Each row comes from the steps of one path. Every step used is in the known rows, and no mark comes twice. Write the path behind each row, first mark first.
Known rows
V-P-X-Q-Y: [  0 -37  24  -2  10  26  17 -40 -25 -41   9 -19 -24  25 -13   2   4 -56
  34  -1  17  30  -4   5   2   6 -19  -7  -6 -11 -17   3   1]
B-L: [  9 -18  14  20   1  18  27 -10 -16 -27  -5   2 -36  29  -2  17   9 -17
  33  19   8  17   8   2   6  12 -19  10  10 -17  22   2  30]
E-Y-Q-B: [ -8 -24  15  14   7 -10  11 -23  -8 -32 -18   1 -11   6   0  26 -12 -28
  34  34  19  22 -15  14   2  10 -23  -1  13  -7   9  12  12]
Y-Q: [  5 -15   6  28  10   4  15 -14  -3 -29 -23   4 -29   9   6  19   5 -12
  27  42  14  17  -7   7  -2  10 -24  11  16 -11  15   2  17]
E-Y-Q: [ -7 -16  17  22  15   4  10 -16  -4 -27 -21  -1  -9  -6  -3  24  -2 -24
  31  40  16  15  -3   9  -5  14 -24   5  15  -2  18   8  20]
X-P-R-L-B: [ 34  -9   2  39   7  18   0  -9 -31 -18 -20 -10 -66  37 -31  10  31  -8
  29   7  16   4  -2   3   0  22 -23  13  -9 -28   9  16  21]
E-Y-Q-X-P: [ 14 -16  12  34  31  -4  13 -10 -11 -24 -28  -3  13  -3  -8  19   5 -12
  26  32  12   1   6   2 -22  12 -26  14   8   2  31  16   8]
Y-Q-B-L-R: [ -3 -36   9  12  -1 -15  31  -8 -20 -32   6   4 -52  52  16  17  -6 -13
  46  55  16  12   8  11  -3  17 -19  15  13  -7   7  13  21]
V-P-X-Q-B: [  4 -33  17  -3   3   4  17 -39 -31 -43  -5 -16 -34  36  -9   3  -9 -48
  33 -17  21  33 -16   4  10  -3 -17  -7  -7 -14 -20   4 -16]
X-P-R: [ 27 -17   3  43   8  19  27 -16 -20 -28 -22 -16 -65  14 -27   8   7 -10
  23 -37  19  12  -8   1  -1   4 -25  11   2 -21  15   1  15]
P-X: [  7 -19  12   9   7  20  22 -21 -16 -29 -19  -9 -34  15  -9   4   4 -26
  23  -3  18  25  -5   0   3   1 -20   6   8  -9  13  -1  11]
Y-Q-X-P-R-E: [ 27 -16   9  56  22  -7  20  -8 -20 -17 -33 -24 -28  18 -23  16  14   1
  20   5  16  -2   2   8 -15   3 -30  16   1   0  32   2   5]
Q-X-P-R-E-Y: [ 27 -15  20  44  17   5  19 -14 -30 -13 -22 -30 -11   4 -41  20   9 -19
  17 -33  12   1   5   4 -15   2 -29   4  -4   4  32   7   5]
Y-Q-X-P-R: [ 28 -18   1  58  25  -2  17 -12 -15 -24 -32 -12 -39  14 -13  10   9   4
  22  10  17   3 -13   4 -11   5 -27  16   4 -14  28   2   8]
P-R-L: [ 27 -11   2  41   3  25   4 -22 -22 -15   3  -5 -43  26 -19  13  19  -9
  23  20  12  15 -30   6  12  12 -23   3   4 -19  14  -4  15]
L-B-E: [  2 -16   7   5  -1  -2   7  -1 -11 -26 -11  -3 -27  26  -1  16  19 -25
  25   2   4  19  14   9   6  11 -20   9  -1  -8  12  18  29]
R-E-Y-Q-B-L: [-15 -27  31   9   3 -13  25 -13 -16 -25 -10 -10  -9  28 -12  31  -2 -31
  44  44  17  15  13  17   0  15 -22   2  11   6  22  12  26]
R-E: [ 16 -12  14  20  -3   8  23 -12 -17 -21 -14 -12 -18  15 -11  24  13 -22
  18   5   7  16  10   6  -1   6 -25   7   8  -1  17   1   9]
P-R-E-Y-Q: [ -4 -17  24  38  10   2  12 -17 -13 -18 -22 -24 -33   0 -28  24   0 -25
  28  12  22  12  -6  17  -3   7 -28   0   9   5  25   1  20]
B-L-R-P: [  5 -29  10  28  -4   8  39   5 -30 -26  23  -2 -58  41  16  10  -4 -19
  31  49  17  18  13  -3   2   6 -19  14   9  -2   4  -1  28]
R-E-Y: [  4 -13  25  14   3   9  18 -14 -18 -19 -11 -16   1  -1 -22  29   6 -34
  21   2   9  14  11   8  -5   8 -25   0   7   8  21   6  11]
X-P-R-L: [ 35 -12   1  44  10  27  14 -17 -25 -19  -3  -7 -46  27 -30   8  22  -5
  26   3  16   5 -16   1   1  15 -25  11  -1 -17  16   2  15]
X-Q: [ 20 -14   8  23   3   4   8 -27 -17 -32   3  -5 -11   3   9  18   9 -23
  21  11   3  20 -11   4   4   2 -20   2   3  -6  -6   1  -5]
Y-Q-B-E-R: [-10 -27  -7  -4   0 -17  28  -6  -7 -26  29   7  23  32  11  15   3 -18
  35  41  13  22   2  13  12   4 -23   6   7   0  13  11  18]
E-R-P-X: [  0 -22   1  12   1  20  37  -1 -27 -23  20  -6 -12  22   1  -1  -2 -28
  20  35  28  33   3  -7  14  -8 -21   5   5  -6   5  -9  11]
L-R: [ 17 -21   3  17  -2   7  23 -12 -22 -26   7  -3 -43  22   7  14   3 -16
  23  10   7  12   6   1  -7  10 -22  13   9  -5   7   7   8]

Write each row's path
[ 10 -21  14  10  10  11  10 -30 -21 -34  -5 -14 -17   9   1   4   5 -31
  24   4  12  24  -8   2   4  -4 -17   1   1   0  -4  -1  -4] => P-X-Q
[  0 -36  20  19   7  15  21 -28 -23 -38  20 -16 -19  11  10   1  -1 -48
  22  40  22  37 -15   4  10  -7 -20  -7   1   4 -24  -7   5] => R-P-X-Q-Y
[ 25 -15   2  40  26  -6  18  -6 -11 -26 -29   0  -6  12   3  15  12   0
  22  32   9   2   4   0 -18  10 -26  21   8  -6  27   9   5] => Y-Q-X-P
[-15 -28  23  13   7  -8  20 -16 -12 -32 -11   3 -19  24  -2  25 -10 -27
  47  50  18  19  -3  13   4  17 -19   3  14 -10  19  13  30] => E-Y-Q-B-L
[ -3 -27  12  18   2  -8  25 -14 -10 -33 -13   6 -37  40   8  20  -2 -14
  42  50  16  21  -4  11   8  13 -19   8  14 -17  14   7  26] => Y-Q-B-L
[ 17 -14   3  35  19  -4   8 -13  -9 -24 -23   3  -1  10  14  20   9  -4
  20  53   6  11 -10   5  -6   7 -25  12  14  -7  26   2   5] => Y-Q-X
[ 39 -15   1  52  16   9  20 -15 -25 -22 -21 -15 -39  15 -20   9   9  -2
  16 -27  12   7 -12  -1  -6   1 -26  12  -1 -18  26   2   5] => Q-X-P-R
[  6 -32  11  19   5   1  24 -16 -34 -34  22 -20 -42  20  18  -3 -11 -33
  22  37  21  25  -5  -2   0 -11 -18   5  -1  16 -23  -5  -8] => L-R-P-X-Q
[ -9 -28   4   8   3 -20  20 -14   0 -34  -3   3  -8  28  12  17  -2 -19
  31  31  13  23 -10  16   8   5 -22   7  10   3  12  10  19] => Y-Q-B-E
[ 26 -15  12  41   4  12  31 -11 -24 -21 -20 -27 -53  18 -37  14  12 -14
  20 -41  18   7   6   5  -6   3 -27  11  -2  -8  19   1  12] => X-P-R-E
[ 10 -27  11  15  -2  10  31  -5 -26 -26  14   0 -49  40   5  13   5 -15
  36  21   7  10  19   1  -5  15 -19  16   9  -7  16   9  25] => B-L-R
[  5 -24  15  24   8   8  19 -21 -24 -34   2 -16 -27   8  11   0  -5 -34
  19  29  21  33 -17  -1  12 -13 -18  -1   1   5 -15 -10  -2] => R-P-X-Q
[  8 -33  17   3 -14 -10  38  -9 -35 -23  15 -12 -43  57  -2  23   1 -23
  36  14   9  12  24   9  -3  12 -20   9   5   3   9  11  13] => Q-B-L-R-E
[ 15 -15  23  35  10  14  25 -15 -25 -18 -19 -31 -37   3 -47  19   5 -27
  24 -44  19   6   8   7 -10   6 -28   4  -2   1  23   7  15] => X-P-R-E-Y
[ 10 -15  -4  24  -6  13  35   2 -22 -21  26   2  -5  16  10  12   2 -19
  19  42  18  29   0  -5  14  -2 -24   6   7 -12   3  -7  12] => E-R-P
[  4 -22   4  13   3  11  27 -11 -31 -27  34 -12   4  15   9  -1  -1 -34
  22  42  23  33  -3  -5  15 -13 -19   0  -3   3 -14  -9  -7] => E-R-P-X-Q
[ -5 -35  16  16   3  14  43   0 -32 -29  15 -12 -67  46   6  -4  -9 -27
  34  42  25  23  15  -5   2  -1 -17  15   6   6   6  -3  27] => B-L-R-P-X
[ -1 -14  16   0   7   8 -10  -3 -17 -16   9   1  10  24 -15  21  26 -32
  32  45   3  10   8  11   4  24 -20   3  -5   5  16  26  33] => R-L-B-E-Y
[  4 -17  22  41  18   4  22 -11 -16 -21 -27 -28 -37   3 -40  19   4 -21
  31  -5  25   2  10  12 -14   9 -29   9   3   5  23   7  20] => X-P-R-E-Y-Q
[ 24  -7  -7  11   0  24  13  -7 -25 -11  36  12  22  29  -3  17  27 -11
  26  59   5  13  -1  -2   9  18 -23   8   5 -13  14   3  10] => E-R-L
[ 21 -12   7  31   1  27  -6 -16 -33 -19 -14 -11 -76  51 -34  13  23 -25
  33  11  17  16 -13   5  11  25 -22   2 -10 -40   2  10  18] => V-P-R-L-B
[ 48 -11  -2  52  20  16   7 -15 -30 -13  -4  -8 -23  28 -24  10  26   4
  19  13   8   0 -19  -1  -4  12 -26  12  -4 -14  25   3   3] => Q-X-P-R-L
[ 26  -8   4  37   0  17 -11 -14 -27 -15 -12  -5 -61  35 -21  16  29 -13
  27  28  13  12 -15   8  12  21 -22   3  -3 -31   9  10  21] => P-R-L-B
[  6 -15  14  31  23  -3   3 -14  -9 -22 -21   1  15  -6   3  25   1 -15
  24  53   9  10  -8   7  -9   9 -25   6  13   1  30   9   9] => E-Y-Q-X
[ 13 -15  21  31  28 -10  17  -5 -17 -18 -26 -15  22   0 -18  26  11 -16
  23  30  11  -3  21   6 -27  12 -29  15   4  17  35  15   5] => R-E-Y-Q-X-P
[-12 -14  15   7  15  -3 -14   0  -7 -17   0   4  10  23  -8  21  25 -26
  38  81   8   6   8  16  -1  26 -21   7   1   8  18  27  37] => R-L-B-E-Y-Q
[ -2 -26  30   7   0   6  31  -3 -32 -17  16 -18 -21  30 -15  25   4 -32
  37  18   8   3  37   7 -14  16 -21   9   6  16  23  13  26] => B-L-R-E-Y
[ -1 -38  19  18   5   5  31  -9 -38 -33  30 -19 -51  39  17  -4  -7 -32
  35  50  21  22   8  -2   3  -6 -14   8  -1  14 -12  -4  11] => B-L-R-P-X-Q
[  2 -33  21   1   2   1  21 -30 -29 -38   4 -11 -25  38   3   6  -2 -35
  39  12  16  28  -5   6  13  -1 -13  -2  -1  -6  -6   3   4] => P-X-Q-B-L
[ 15 -26  14  17   2  12  10 -34 -16 -34  20  -6  -5   5   7  19  12 -35
  25  23   2  23  -9  10   3   9 -21  -5   4  -7 -13   5   5] => X-Q-Y
[ -6 -43  15   9  -6  -1  45  -7 -37 -34  17 -11 -69  58  10  -2 -18 -31
  36  36  29  30   4   0   9  -2 -16   8   5   1  -4   0  19] => Q-B-L-R-P-X
